Each row was made from one path, in order. Every step used is in the known rows, and no mark comes twice. Write each row's path.
Known rows
pirug-lasu-sugag: [ -6 -16  12   9 -23 -11 -13 -13  -5 -34  -5  23  19   5  -1 -14  -5   9
  11  -1  13 -20  17  -2  -4   9 -19  23  37]
foparug-dagut: [ 33  10  -5   9 -27   6 -16 -19 -10  18  12  19 -15  28 -16   8  -9 -10
   5  18   3 -14  21   1  -2  -2   8   6  38]
lasu-bodi-riguf-daku: [  0  33  -5  -6   6  13  22  -9   2  23  28 -51   5  -1  21 -16   5  -6
 -11  -1  10  -1  16   7   9  12  -3 -27   1]
sugag-pirug-riguf-daku: [  5  -3  21  -1 -16  11 -15  25 -14 -12   4   0  34   6 -16  26 -19 -18
  -5 -18 -13   6 -30   9 -20  -3  14  -1 -37]
riguf-lasu-sugag: [ 12 -30 -14  -4  -8   4  -7  -3   4 -13   0  -8  10   3   9 -38   1   3
 -14   9  10 -12  16  -5  -4  -3   5   0  26]
sugag-lasu: [  7 -16  -1 -23   9  14 -20   0  -4   1   2  19 -20  -3  12  -4 -11   0
  19  13   1  14  -2   3 -17  -5   4  -1  25]
sugag-pirug-riguf-lasu: [  4 -26  -5 -11   3  10  -5  21   2  -6 -13  -5  21  17 -25  25  -7 -15
  -6 -10 -14  -3 -16  -8 -20 -13   3  14 -46]
sugag-pirug-lasu: [ -2 -19   8  -6 -12   5 -16  -5   2 -12  -4  32  22  34 -16  37 -18  -3
  15   8   3 -17 -15  -3 -10 -10 -32  12 -11]
lasu-pirug: [  4 -10  -1   8 -14  -6  -6  10  -7   8  10   8  -9  11  18 -19  24 -14
 -19  -3   7   5  12  15   9  20   7 -11 -25]
fesad-riguf-bodi-lasu-sugag: [ 12 -14  -9  15   6  16   0   0   9 -17 -14  -3 -12 -17  -8  11  22  34
  35  15 -10  -9 -11 -11  15 -21  25  -1  37]
pirug-lasu-bodi: [ -2  11   1   3 -14 -17  12 -19   2 -10   0  10   9  20 -12   0  10   1
  22   4  16 -23  45   3   2  13 -32  15   2]
fesad-riguf: [  4  -1  -5  13 -12  25   0  13  -6   2  -2  -4  -4 -23 -24  12  16  -8
  18   0   2  -6   4   3  -5  -7  28  -2  10]
riguf-pirug: [  8   2  -5  -7 -14   1  24  10 -11   8   3  31 -14   6  -2   1 -12   6
  -4  10 -10  17  -5  13   4 -16   1 -14 -17]
bodi-lasu-sugag-pirug-riguf-daku: [  5 -14  27   6  -5   0 -16  18  -9 -33   9  -8  39  -2  -1  13 -11  -4
  -4   0 -18  -2 -31 -14 -18 -14   3  12  -2]
sugag-pirug-lasu-bodi-riguf: [-22  14  -9 -12  12  -6  10 -14  10   9  -1 -28  24  21 -13  37 -14   2
   4   7  12 -25   3 -12  10   3 -62  12 -11]
pirug-lasu: [  3  -8  15   5 -17   4  -1 -12   1 -14   1  33   0  27  -7  12   7  -2
  22  -4   9 -13  13   7 -13   0 -10   9   7]
bodi-riguf-lasu-sugag-pirug: [ -9 -28 -26 -20  15  14  -8   1   6   6   0 -45  27   3   9  -3 -20   6
 -31  14   2 -13 -22 -19   7 -10 -29  -2   8]
dagut-foparug: [  6   3 -24  -7   9 -10   5 -16 -13  13  17  13   5 -17   6  -9  14 -25
  29  14   6   7  -9  14   6  17  17 -22  -6]
bodi-lasu-sugag-pirug-riguf: [ -7 -11  13   7   6  -4 -14   7 -10 -27  -5   6  26  -6  -4  17  -8   0
   1   8  -9  -5 -26 -29 -11 -13 -18  31   7]
pirug-lasu-riguf: [ -1   3  22  17 -10   9  -4 -18  16 -22  -4  -3   9  10 -14   4   5 -17
  -6 -20   7  -4   9   7  -8  11 -27   6  11]
pirug-sugag-lasu: [ -5  -8   6  -6  -2 -12 -25   2  -5   3 -14  33 -10 -13   6 -19 -17   4
  13   1  13  -5   8  -4 -21   3  30  11  26]
lasu-sugag: [  2  -5  -7   3 -16   0 -12  -8 -17 -16   4  10   7 -13  13 -36 -10   3
  -9   7  13  -4   6  -8   2  11  -4   8  43]
sugag-lasu-pirug: [  1 -30   0 -16   2  -7 -26  15  -6   2   3   7 -17   0  21 -13  14  -8
  -3   3  -2  17   4  17   0   9   4  -4  -9]
riguf-pirug-sugag-lasu: [ -3  -7   3 -17  -8 -25  -1  18  -9   7 -18  46 -14 -14  -5  -7 -31  15
   4   4  -7  15   0   8 -11 -17  25   4  -3]
bodi-lasu-pirug: [ 13 -13  13  14   5   0   3   2   5  10  22   6 -18  24  26  -8  45 -10
  -5  14  -3   3   7   2   7  -1   5 -15 -18]
lasu-bodi: [  4  21 -17   1  -5  -7  13 -13  -3   9  11  -1  -2  -1   3 -23   6  -6
   5  11  18  -8  33  -5   8  13 -17  -1   9]
bodi-lasu-pirug-riguf: [  1  -4  23  21   5  -5   5  17  -4  -5   7   5 -12   9   7  11  50 -18
  -3 -13 -15  10   5   1  -2   4  18   8 -38]
lasu-riguf: [  8  14   5  12  -2  20  -2 -12  11  -5   6 -16  -3 -10   0 -18   1 -22
 -23 -11   7   9  -1   0  -3  14 -11 -10  16]
lasu-bodi-riguf: [-15  37 -22  -6  16   8  24 -19   1  28  16 -38 -10  -6  14  -9   8   0
 -10   6  17  -4  21  -9  16  15 -23  -6  11]
fesad-riguf-pirug-sugag: [ -7  11  -1  22 -28 -16  22  33 -14   8 -24  20  -1 -35 -42   8  -5   7
   5 -12  -5  -8   1   6   4 -19  51   1 -18]
sugag-pirug-riguf-bodi-lasu: [  9  -2   2  -3  23  14  -3   2  11  -8 -16  24  -4  25 -13  54   2  16
  28   1 -25   4 -40 -13  -4 -22   1   5 -33]
pirug-riguf: [ -2  13   9   9  -4  12   3   6 -16  -9  -1  13  -2  -9 -13   6  11 -16
   6 -23  -4   9   5   1 -18   9  19  17  -8]
fesad-dagut: [  5  11  25  27 -20  -3  -5   2   6  12  35  -5 -13   9 -16 -10   2 -15
  13   2   5 -10  23   9   1   8  -1   0  26]

Which path is each row?
[-23  45 -18   1   0 -30  46  -2  -5  31  -8  -9  -5 -20  -6 -15 -13  16
 -22  -3   9  -6  22  -4  21   6   0  -5 -18] => lasu-bodi-riguf-pirug-sugag
[  3   0  -9  -5   4   7 -10   8  -4 -10 -28  25   5  14 -20  42 -16  15
  14 -15 -15   5 -35  -2  -1  -1   4   9 -35] => sugag-pirug-riguf-bodi
[ -9  11 -11 -17  -5 -47  13   9  -5  11 -21  28  -9 -24 -10 -19 -27  19
   2  10   4   3  31   2   4  -7   5   8  -5] => riguf-pirug-sugag-lasu-bodi
[ 13  -8  -5 -14  22  17 -24 -15  25  -7 -19  -4 -24  -5   6   2 -12  16
   6  -9  -9  23 -16  11   1   4  -7 -11  19] => sugag-lasu-riguf-bodi
[-14  20   5 -13  12 -15  -2  -1   2  21   5 -37   2 -22  20 -26 -13   5
  -3  -4  13  -4  21   5  -8   8  22  -8  15] => pirug-sugag-lasu-bodi-riguf-daku
[ -4 -16 -19  -6  13  19   8  -7   7   5   6 -41   4  -5  20 -29   5   8
 -26   3   6  -7   4 -10   7  -1  -4  -6  26] => bodi-riguf-lasu-sugag
[ 16  10  18  16  18  24   4 -21  21  -1  19 -14 -14   4  11  -5  20 -17
 -10   6   0  10  -4 -12  -3  -5 -13 -12  20] => bodi-lasu-riguf
[ -6  -1   6  25 -25 -29 -10  12  -8  10  -6  20  -3  -1   9 -36  19 -11
 -24 -16  20 -13  20   7   5  26  34   1 -21] => lasu-pirug-sugag
[-10   8   8 -15  -2  -1   4  -3  11   4  12 -41  39  27  -4  31 -15  -2
  -1   1   4 -21  -2   4   5  -1 -42  -8 -23] => sugag-pirug-lasu-bodi-riguf-daku
[ -6   2   3  -2  -4   8 -12  16 -14 -10  -8  15  21   1 -23  32 -17 -14
  -1 -11  -9  -1 -25 -10 -14   0  -2  19 -27] => sugag-pirug-riguf
[  4   4   3  -1  10  -5 -26 -12  23  -5 -35  10 -17 -19  -1 -15 -20  16
  -3 -21   6   7  -8   3  -2  12  21   0  19] => pirug-sugag-lasu-riguf-bodi
[-20  -2   4  -5  -9 -10  21  -3  -7 -14  -9   2  11  -3  -3  10 -18  27
  -9  -2  -8   3  -7   6  13 -10 -31   9   8] => bodi-riguf-pirug-lasu-sugag
[ -4 -16 -15  -7 -13  -2 -26   2 -12 -17   2  10  28  -5   4 -13 -34   3
 -14  17   8  -9 -22 -18   4   1 -30  10  24] => lasu-sugag-pirug
[  4  -2  -8   5 -18   9  24  30  -9   4  -7   9  -7 -25 -34  22   1   5
   9   3 -18   9  -8  16  10 -26  24  -7 -18] => fesad-riguf-pirug
[ 27  -3  -2   3  19  20   9 -20  19   7   3  29 -33  34  17  13  22  22
  32  20  -7   5 -10  -6   5 -17  16 -20   7] => riguf-bodi-lasu
[-14  35 -24 -13  10  -6  46  -4  -3  28   9 -25 -11  -9   1  -2  -5  12
 -14   9  -3  11  14   2  25  -4 -27 -13 -19] => lasu-bodi-riguf-pirug
[  5 -20  -1  -4   4   2 -16  -6   0 -12  12  12  17  11  12  -1 -16   6
  -3  34   3 -11 -24 -27   2 -20 -30   7  28] => bodi-lasu-sugag-pirug
[-17  25  -4  -1   8  -5  23 -23   8   8   4 -25   3  11  -1  13  13   5
  11  -3  16 -20  31  -6   8  11 -38   9   6] => pirug-lasu-bodi-riguf
[ -8   3  10  18 -12 -12  -2  23 -19  -8  -7   3  -2  -7  -3  -2  32 -21
 -16 -29  -4  13  10  14  -1  24  20  13 -44] => lasu-pirug-riguf
[  3  14   3  22  -3 -31  -1  -9  -1  19  41 -12   1 -13 -13  -5  12 -36
  37  12   0  -4  10  20  14  20   9 -12  10] => fesad-dagut-foparug
[ -9  -7 -14  -1  -5  -7 -22   8 -10 -31 -33  15  21  -8 -14  17 -30  25
   1 -12 -11  -4 -31 -10   6   6  -9  25  -5] => lasu-sugag-pirug-riguf-bodi
[ 29   6  36  16   5  29   2  -8  21  -5  34 -30   2   9  16 -13  20 -21
 -17  -1 -10  11 -10   8 -13 -10   7 -34   9] => bodi-lasu-riguf-daku
[ -3 -21   2  -9  11 -11 -20  23  -5  -9 -31  14 -24  -2   2  19  17  16
  11 -26 -23  27  -8  23   3  13  25  11 -42] => sugag-lasu-pirug-riguf-bodi
[-21   6   0 -20  13 -12  11  11  -3  24 -15  12 -20 -20   5   3 -25  22
  -7  -3  -8  17 -14   3  -1 -18  19  -4  -3] => bodi-riguf-pirug-sugag-lasu
[ 16   9  14   6  11   9  31  -5  18   2   9  -1 -16   3   0   5   8  -4
 -20  13 -19  24 -14   2   8 -24 -19 -20  -9] => bodi-lasu-riguf-pirug
[  7 -40 -24 -15  -7   2 -20   6   6 -14  -6  -7  31  11   0 -18 -24   2
 -21  19   2 -16 -12 -14  -1 -11 -17   7   7] => riguf-lasu-sugag-pirug
[-11 -15  -8  14   4 -14   8  13  12  29  -6 -35  -3   7  17 -26  32  -8
 -41 -19  12 -14  14   6   8  12  36 -15 -37] => bodi-riguf-lasu-pirug-sugag
[  0  -2  -4  15  -5 -12  -1  17  -7  -9 -23  12 -14   6  -5  12  30   6
  -3 -35 -13  12  -3  20  11  22  27   2 -52] => lasu-pirug-riguf-bodi
[-17  15 -21 -29  35   6   6 -13   4  22   7 -37 -16 -17  19  -4  -5   5
   8  13   6   7  15  -7   6   8 -26  -1  23] => sugag-lasu-bodi-riguf
[  4  -5   9 -13  14  20 -22  -7  11  -8  -1 -15 -12 -20   5 -11 -13 -15
  -9  -5  -1  21  -9   1 -12   5 -13  -2  30] => sugag-lasu-riguf
[  5  14  11  -5   4  34   8  -1  -2  19  27 -30  -3   6  24  -7   5  -6
  -8  -7   1   9 -14  15  -6   0  20 -34   2] => bodi-riguf-daku
[  8 -10   6   8   2   5  -3 -16  -2 -15  18   9  -3   0  23 -26  12   7
   5  25   7  -5   5 -19   0  -9  -6   2  47] => bodi-lasu-sugag
[-26  23 -15 -14  22 -16   0 -12   3  26  -9 -23  -9 -25  10 -19 -11   8
  -1   1  21  -9  27 -15   2  13   3  11  25] => pirug-sugag-lasu-bodi-riguf
[ 14   8   9   9  19  14  14  -5   8  -9 -11  25 -27  17  -3  31  29  19
  34  -8 -19  11 -12  -5  -6 -11  27   2 -15] => pirug-riguf-bodi-lasu
